Known rows, with every way that one mark hangs from another
q_660[q_409[q_586[q_455] q_969[q_272]]]: [ 0.38  0.14 -0.26  0.53  0.32  0.10  0.21 -0.08  0.74 -0.13 -0.35 -0.14
  0.23  0.00  0.67  0.23 -0.07 -0.06  0.27 -0.02]
q_848[q_519[q_897]]: [ 0.41 -0.32  0.20  0.44  0.56 -0.05  0.16 -0.33 -0.11  0.66  0.15 -0.30
  0.20  0.15  0.21  0.32 -0.38 -0.65 -0.19 -0.35]
q_661[q_586[q_409 q_455]]: [ 0.14 -0.16 -0.24  0.03  0.46  0.10  0.28 -0.43  0.44 -0.04  0.02 -0.15
  0.59 -0.33  0.61  0.42 -0.02 -0.30  0.19 -0.01]
q_660[q_409[q_586[q_455 q_661] q_969[q_272]]]: [ 0.16 -0.06 -0.26  0.41  0.21  0.16  0.07  0.08  0.68 -0.01 -0.42 -0.09
  0.38  0.03  0.80  0.20  0.06 -0.06  0.02 -0.01]
q_409[q_586[q_455 q_661] q_660 q_969]: [ 0.38 -0.03 -0.24  0.50  0.10  0.00  0.18  0.14  0.49 -0.03 -0.31 -0.28
  0.03 -0.27  0.29  0.30 -0.27  0.16 -0.41 -0.05]
q_455[q_586[q_409[q_660 q_969[q_272]] q_661] q_897]: [-0.26 -0.05 -0.35  0.26 -0.01  0.16  0.01  0.27  0.04  0.25 -0.63 -0.36
  0.41 -0.02  0.32  0.41 -0.15 -0.45  0.01 -0.41]
q_586[q_409[q_660 q_969[q_272]] q_455[q_897] q_661]: [-0.04 -0.13 -0.47  0.04 -0.24 -0.01 -0.08  0.07  0.36  0.15 -0.39 -0.17
  0.35 -0.22  0.09  0.55  0.08 -0.28  0.03 -0.39]
q_409[q_586[q_455] q_660]: [ 0.65  0.22 -0.13  0.65  0.36  0.08  0.30 -0.27  0.39  0.00 -0.08 -0.24
 -0.01 -0.26  0.35  0.32 -0.29 -0.02 -0.09 -0.06]
q_272[q_969[q_409[q_586[q_455[q_897] q_661] q_660]]]: [ 0.12 -0.12 -0.30  0.37  0.16  0.28  0.19 -0.29  0.16  0.45 -0.02 -0.05
  0.47 -0.28  0.47  0.54  0.22 -0.19 -0.10 -0.10]
q_586[q_409[q_660 q_969[q_272]] q_455[q_897]]: [ 0.16  0.07 -0.47  0.16 -0.16 -0.07  0.07 -0.07  0.42  0.01 -0.33 -0.22
  0.22 -0.25 -0.03  0.58 -0.03 -0.28  0.27 -0.41]
q_586[q_661]: [ 0.23 -0.30  0.15  0.26  0.69  0.06  0.06 -0.22  0.17  0.48 -0.34 -0.09
  0.42  0.07  0.47  0.14 -0.31 -0.27 -0.06 -0.19]
q_660[q_409[q_969]]: [ 0.14 -0.10 -0.01  0.29  0.62  0.00  0.21 -0.08  0.34  0.19 -0.46 -0.16
  0.32  0.30  0.30  0.26 -0.39 -0.13  0.26 -0.14]
q_519[q_848]: [ 0.34 -0.26  0.15  0.29  0.61 -0.05  0.08 -0.23 -0.11  0.53 -0.47 -0.02
  0.26  0.10  0.29  0.29 -0.35 -0.34  0.10 -0.06]
q_272[q_969[q_409]]: [ 0.38 -0.27  0.20  0.21  0.75  0.06  0.26 -0.46  0.23  0.56 -0.18 -0.03
  0.64 -0.10  0.37 -0.01 -0.24 -0.40  0.21 -0.19]
q_969[q_272 q_409[q_586[q_455[q_897]]]]: [ 0.31  0.21 -0.16  0.50  0.33  0.27  0.04 -0.65  0.44  0.11  0.12 -0.01
  0.34 -0.31  0.70  0.42  0.16 -0.21  0.33 -0.24]
q_455[q_586[q_409 q_661] q_897]: [-0.48 -0.21 -0.18  0.20  0.40  0.36  0.16 -0.25 -0.15  0.62 -0.36 -0.33
  0.69  0.19  0.60  0.65  0.00 -0.59  0.09 -0.28]
q_661[q_586[q_409[q_660 q_969[q_272]] q_455[q_897]]]: [ 0.06  0.02 -0.62  0.07 -0.05  0.00  0.11  0.00  0.43 -0.31 -0.20 -0.15
  0.29 -0.45  0.32  0.60  0.01 -0.21  0.34 -0.20]
q_519[q_848 q_897]: [ 0.36 -0.39  0.12  0.28  0.40 -0.05  0.19 -0.15 -0.26  0.63 -0.23 -0.17
  0.17  0.14  0.24  0.51 -0.20 -0.65 -0.08 -0.14]
q_969[q_272 q_409[q_586[q_455] q_660]]: [ 0.73  0.30 -0.03  0.61  0.23  0.15  0.06 -0.40  0.50 -0.11  0.05 -0.09
  0.18 -0.47  0.52 -0.05 -0.13 -0.13 -0.03 -0.21]
q_660[q_409[q_969[q_272]]]: [ 0.29 -0.04 -0.05  0.32  0.56 -0.02  0.08  0.01  0.46  0.10 -0.55 -0.07
  0.34  0.22  0.45  0.03 -0.34 -0.25  0.40 -0.21]
q_455[q_586]: [ 0.15 -0.05  0.10  0.60  0.81  0.17  0.26 -0.30  0.19  0.41 -0.38 -0.30
  0.34  0.09  0.60  0.16 -0.44 -0.32  0.11 -0.19]

Rows
[ 0.50  0.06 -0.10  0.17  0.13 -0.14  0.15  0.11  0.30 -0.04 -0.51 -0.27
  0.25 -0.17  0.01  0.02 -0.43 -0.37  0.13 -0.37]
q_586[q_409[q_660 q_969[q_272]]]
[-0.09 -0.04 -0.59  0.04  0.01  0.02  0.25 -0.07  0.30 -0.21 -0.09 -0.23
  0.27 -0.36  0.18  0.83 -0.06 -0.09  0.20 -0.15]
q_661[q_586[q_409[q_660 q_969] q_455[q_897]]]
[ 0.62  0.20 -0.05  0.60  0.39 -0.05  0.38  0.09  0.27 -0.10 -0.37 -0.34
 -0.11 -0.13  0.18  0.17 -0.63  0.05 -0.10 -0.12]
q_409[q_586 q_660 q_969]
[ 0.25 -0.04 -0.30  0.12  0.28  0.07  0.27 -0.25  0.32 -0.17  0.00 -0.18
  0.40 -0.41  0.40  0.40 -0.13 -0.23  0.07 -0.06]
q_661[q_586[q_409[q_660] q_455]]
[ 0.64  0.11  0.19  0.41  0.48  0.03 -0.07 -0.32  0.23  0.12 -0.15 -0.03
  0.27 -0.25  0.30 -0.25 -0.40 -0.32  0.09 -0.40]
q_969[q_272 q_409[q_660]]
[ 0.29 -0.26  0.14  0.29  0.62  0.24  0.28 -0.28  0.14  0.50 -0.19 -0.07
  0.68 -0.13  0.71  0.02 -0.09 -0.34 -0.10 -0.02]
q_272[q_969[q_409[q_586[q_661]]]]
[ 0.53  0.10 -0.04  0.50  0.15  0.20 -0.07 -0.25  0.44  0.01 -0.03 -0.05
  0.32 -0.44  0.62 -0.07  0.00 -0.13 -0.29 -0.19]
q_969[q_272 q_409[q_586[q_455 q_661] q_660]]
[ 0.14 -0.21 -0.09  0.04  0.10 -0.06  0.15  0.19  0.10  0.18 -0.48 -0.30
  0.38 -0.05 -0.03  0.22 -0.40 -0.26 -0.27 -0.29]
q_586[q_409[q_660 q_969] q_661]
[ 0.18 -0.19 -0.16  0.10  0.07  0.06  0.07 -0.19  0.24  0.30 -0.20 -0.21
  0.46 -0.20  0.16  0.34 -0.05 -0.32 -0.26 -0.23]
q_586[q_409[q_660] q_455 q_661]
[ 0.26 -0.17 -0.29  0.08 -0.15 -0.10 -0.04  0.16  0.54  0.04 -0.46 -0.20
  0.39 -0.32  0.12  0.14 -0.07 -0.25 -0.20 -0.33]
q_586[q_409[q_660 q_969[q_272]] q_455 q_661]
[-0.32 -0.21 -0.08  0.45  0.63  0.32  0.08 -0.23 -0.03  0.63 -0.39 -0.21
  0.44  0.20  0.70  0.56 -0.14 -0.36  0.07 -0.24]
q_455[q_586[q_661] q_897]
[ 0.45 -0.08 -0.04  0.41  0.51  0.18  0.37 -0.54  0.49  0.33  0.01 -0.09
  0.54 -0.33  0.58  0.17  0.02 -0.21  0.09  0.00]
q_272[q_969[q_409[q_586[q_455]]]]
[ 0.23 -0.05 -0.23  0.06  0.30 -0.06  0.34  0.12  0.19 -0.27 -0.28 -0.30
  0.30 -0.29  0.21  0.24 -0.47 -0.18  0.04 -0.11]
q_661[q_586[q_409[q_660 q_969]]]
[-0.02 -0.25 -0.23  0.27  0.33  0.33  0.20 -0.46  0.27  0.56 -0.01 -0.01
  0.66 -0.21  0.67  0.59  0.32 -0.25  0.04 -0.05]
q_272[q_969[q_409[q_586[q_455[q_897] q_661]]]]
[ 0.25  0.07 -0.45  0.48 -0.04  0.06  0.02  0.14  0.46 -0.02 -0.36 -0.16
  0.02 -0.26  0.41  0.50 -0.01  0.02 -0.06 -0.20]
q_409[q_586[q_455[q_897] q_661] q_660 q_969[q_272]]
[ 0.45  0.06 -0.17  0.51  0.37 -0.01  0.33 -0.20  0.67 -0.03 -0.23 -0.29
  0.07 -0.21  0.36  0.37 -0.29  0.11 -0.01 -0.02]
q_409[q_586[q_455] q_969]
[ 0.03 -0.08 -0.27  0.43  0.37  0.28  0.13 -0.38  0.27  0.36 -0.10 -0.11
  0.29 -0.05  0.67  0.75  0.11 -0.11  0.03 -0.07]
q_409[q_586[q_455[q_897] q_661]]
[-0.06 -0.12 -0.04  0.31  0.30  0.22  0.18 -0.01 -0.07  0.41 -0.42 -0.39
  0.53  0.01  0.39  0.21 -0.28 -0.49 -0.28 -0.25]
q_455[q_586[q_409[q_660] q_661]]
[-0.10 -0.02 -0.46  0.39  0.14  0.25  0.02  0.00  0.52  0.09 -0.37 -0.05
  0.36  0.11  0.77  0.62  0.22 -0.10  0.23 -0.07]
q_660[q_409[q_586[q_455[q_897] q_661] q_969[q_272]]]
[-0.11 -0.29 -0.21  0.22  0.42  0.14 -0.04 -0.40  0.29  0.53 -0.17 -0.02
  0.39  0.00  0.45  0.69  0.09 -0.19  0.09 -0.21]
q_586[q_455[q_897] q_661]
[ 0.10  0.08 -0.22  0.43  0.13  0.32  0.02 -0.41  0.14  0.20  0.13 -0.09
  0.27 -0.27  0.46  0.56  0.08 -0.05 -0.21 -0.19]
q_969[q_409[q_586[q_455[q_897] q_661] q_660]]
[ 0.42  0.00 -0.07  0.48  0.29  0.01  0.24  0.25  0.20  0.03 -0.44 -0.30
  0.04 -0.10  0.28  0.16 -0.50  0.03 -0.34 -0.09]
q_409[q_586[q_661] q_660 q_969]
[-0.17 -0.20 -0.46  0.00 -0.18  0.02  0.05 -0.01  0.22  0.24 -0.31 -0.26
  0.36 -0.14 -0.07  0.78  0.02 -0.17 -0.11 -0.32]
q_586[q_409[q_660 q_969] q_455[q_897] q_661]
[ 0.37  0.00 -0.15  0.20  0.17 -0.01  0.22 -0.32  0.30  0.16 -0.13 -0.27
  0.33 -0.22  0.03  0.37 -0.19 -0.31  0.00 -0.25]
q_586[q_409[q_660] q_455]
